Each row was made from one path, in order. Every step used is in the known rows, and no mark comes twice. Write each row's path.
(in the rows, 128 means zero)
Known rows
U > A > Y: [150  83 121  98 140 170 152 102  92  84 126 137  98 163 109 100 145 155
 108 105 105 103  91]
R > W > V: [132 127 121 167 121 100 120  93  85 109 128 160 111  96 103 133 144  65
 122  97 137  77 145]
V > Y > T > Q: [112 179 137 176 149  90 122 150 125 150 127 132  88 125 111 122 120 143
 126 194 176  84 124]
R > J: [198 176 171 138 144 140  87 104 108 135 162 110 121 155 115 151 134  99
 129 134 112 135 127]
A > J > R > W > V: [167 130 126 122 143 140  99 110 119  87 135 150 172 112 137 123 148  75
 150 126 111 139 121]
Y > T > Q: [128 208 127 172 125  83 138 147 114 121 134 127  79 120 115 164  96 119
 121 156 154 118 149]
J > R > W > V > Y: [ 84  99 112 152 129 115 114 109 117 140 119 165 174 118 124  80 142  89
 157 145 171  70  99]
U > V: [165 147 119 157 169 104 103 116  95 159 148  98 120 160  79 131 162  51
  73  99 140 119 137]
A > J > R > W > V > Y > T: [138 129 107 139 127 150  96 122 155 121 122 165 140 110 136  86 153  91
 165 187 152 127 109]
W > A: [140 117 151 131 111 106 149 123 120 121 103 109 105 130  94 150 114  94
 116 109 122 113 124]
U > R > W: [108 110 111 137  71  93 145 133 113 164 149 139 110 120  92 146 117 150
 133 135 152 120 128]
V > J > R: [160 170 147 146 160 135 103 137 146 183 152 126 166 179 133 124 107  77
 131 165 125 156  96]
J > R > Y: [129 148 127 124  94 138 135 123 126 144 149 134 157 149 122 102 102 132
 163 143 139 130 110]
V > U: [138 124 143 184 133 104 155 140 120 174 153  81 137 144 143 175 105  97
 105 116 109  99 141]
V > Y > T: [138 155 115 182 113 112 130 127 133 178 134 137  78 145  92 107 128  90
 132 197 172  84 109]
W > V > U: [125 114 137 205 159  99 140 120 111 129 163  86 175 130 146 160 101  59
 108  90 119  92 149]
A > Y > T: [172 158 102 141  99 137 132  89 127 115 120 150  57 150 102 108 118 118
 140 182 124 106 119]
J > R > W > A > Y: [105  72 126  50  66 147 143 100 142 101  51 160 106 118 130 103 131 175
 164 128 102 113 104]
T > Q: [140 180 155 161 167  78 124 137  90 112 142 117 122 128 111 158 113 127
 109 135 136  98 134]
W > A > U: [158  97 124 113 120  96 174 129 104 107 121  92 139 120 104 175 124 126
 115 112 105 134 134]
A > J > R > W > V > Y > T > Q: [112 156 130 131 162 126  89 147 149  93 116 160 150  89 153 101 144 147
 160 181 156 126 124]
V > J > R > W: [136 153 142 124 122 137 104 135 142 192 123 160 125 141 139 127 131 107
 137 146 119 142 111]
J > R > W: [111 134 108 124  77 114 143 128 115 155 116 153 126 128 124 136 120 103
 147 134 137 113 113]
A > U > V > J > R > Y > T > Q: [132 197 115  98 182 133 100 172 157 160 164 101 170 131 154 130 137 192
 111 137 135 220 168]

Write each row's path
[104 117 116 110 177  82 135 164 132 129 103  77 124 104 106 145 162 176
  83 129 157 141 156]	W > A > U > V > Y > T > Q
[110  45 126 137 168 168 162 108 107  71 144 104 160 144 163 117 125 139
 100  58  92  97 121]	W > V > U > A > Y
[159  90 140  81 168 122 108 136 130 167 102 103 110 104 111 159 202 140
  64  70  88 171 167]	R > W > A > U > V > J
[183 127  93 138 180  95 130 121  81 145 167  77 155 148  89 157 170  85
  73 102 124 138 147]	A > U > V
[125 123 132 135  88 114 137 132 126 153 185 121 141 138  92 112 100 178
 146 145 152 136 124]	U > R > Y
[147 184 126 133 134 113 122 112 121  87 115 145  68 128 118 124 111 171
 135 179 130 105 135]	A > Y > T > Q
[129 187 125 158 126 159  98 125 171 143 161 156 155 137 146  86  92  89
 163 153 148 170 133]	W > V > J > R > Y > T
[ 88  99 127  89  55 118 161 134 138 135  71 141 118 109 124 144 113 123
 149 105 127 127 120]	J > R > W > A
[134 120 165 146 122 130 124 150 148 177 200  55 181 158 160 180  86 169
 131 124 116 172 143]	V > U > R > J
[ 72 101 120 142 160 148 168 142 124  49 130 109 127 115 185 138  99 185
 106  78 114 117 154]	W > V > U > A > Y > T > Q
[157 146 141  76  70 174 134 149 186 106 109 125 114 120 135 118 109 151
 172 156 109 200 127]	W > A > J > R > Y > T
[129  85 147  39 147 171  77 109 170 150  62 139 114 141 129  81 184 159
 109 103  94 165 121]	U > V > J > R > W > A > Y
[112 140 116 102 133 150 158 135 109  63 113 145  63 135 131 121 118 201
 114 125 127 123 121]	U > A > Y > T > Q
[124 112 158 169 149 125 108 129 141 134 209  61 221 142 165 164  83 131
 134 100 127 163 151]	W > V > U > R > J
[130  77 152  87 132 206 164 178 153 127 165  85 185 149 192 135 124 194
 127  87  76 183 113]	V > U > A > J > R > Y
[ 45  58  71 107  72 184 188 131 150  93 104 145 131 116 198 118 105 161
 143  77 117 131 133]	J > R > W > V > U > A > Y > T
[123 103 116  82  39 142 149  95 146 102  50 170  10  92 109 122 139 169
 145 138 109 107 142]	R > W > A > Y > T
[ 47 154 105 156 123  96 119 142 135 117 107 169 140  89 145 100 114 136
 162 163 192  91 130]	J > R > W > V > Y > T > Q
[155 144 158 166 166 124  81 103 113 143 136 164 112 108 119 122 155  69
 109 110 118 107 141]	R > W > V > J
[112 115 162  88 101 139 120 146 165 168  80 147 117 121 140 136 126 127
 137 120 109 157 118]	V > J > R > W > A
[131  86 116  92 144 178 135 135 109  63 133 147 170 119 150 122 153 104
 129  73 109 156 106]	U > A > J > R > W > V
[165  98 104 143 204 101 114 121  92 173 159  83 166 154  84 115 196 111
  79 138 145 104 121]	A > U > V > Y
[ 91 146 153  53 102 151 110 142 189 113  48 171  74 100 166 115 116 225
 156 159 106 164 135]	V > J > R > W > A > Y > T > Q
[102 125 100 146 105 110 132 108 106 111 126 157 164 115 127 122 116  66
 151 107 149 104 125]	J > R > W > V
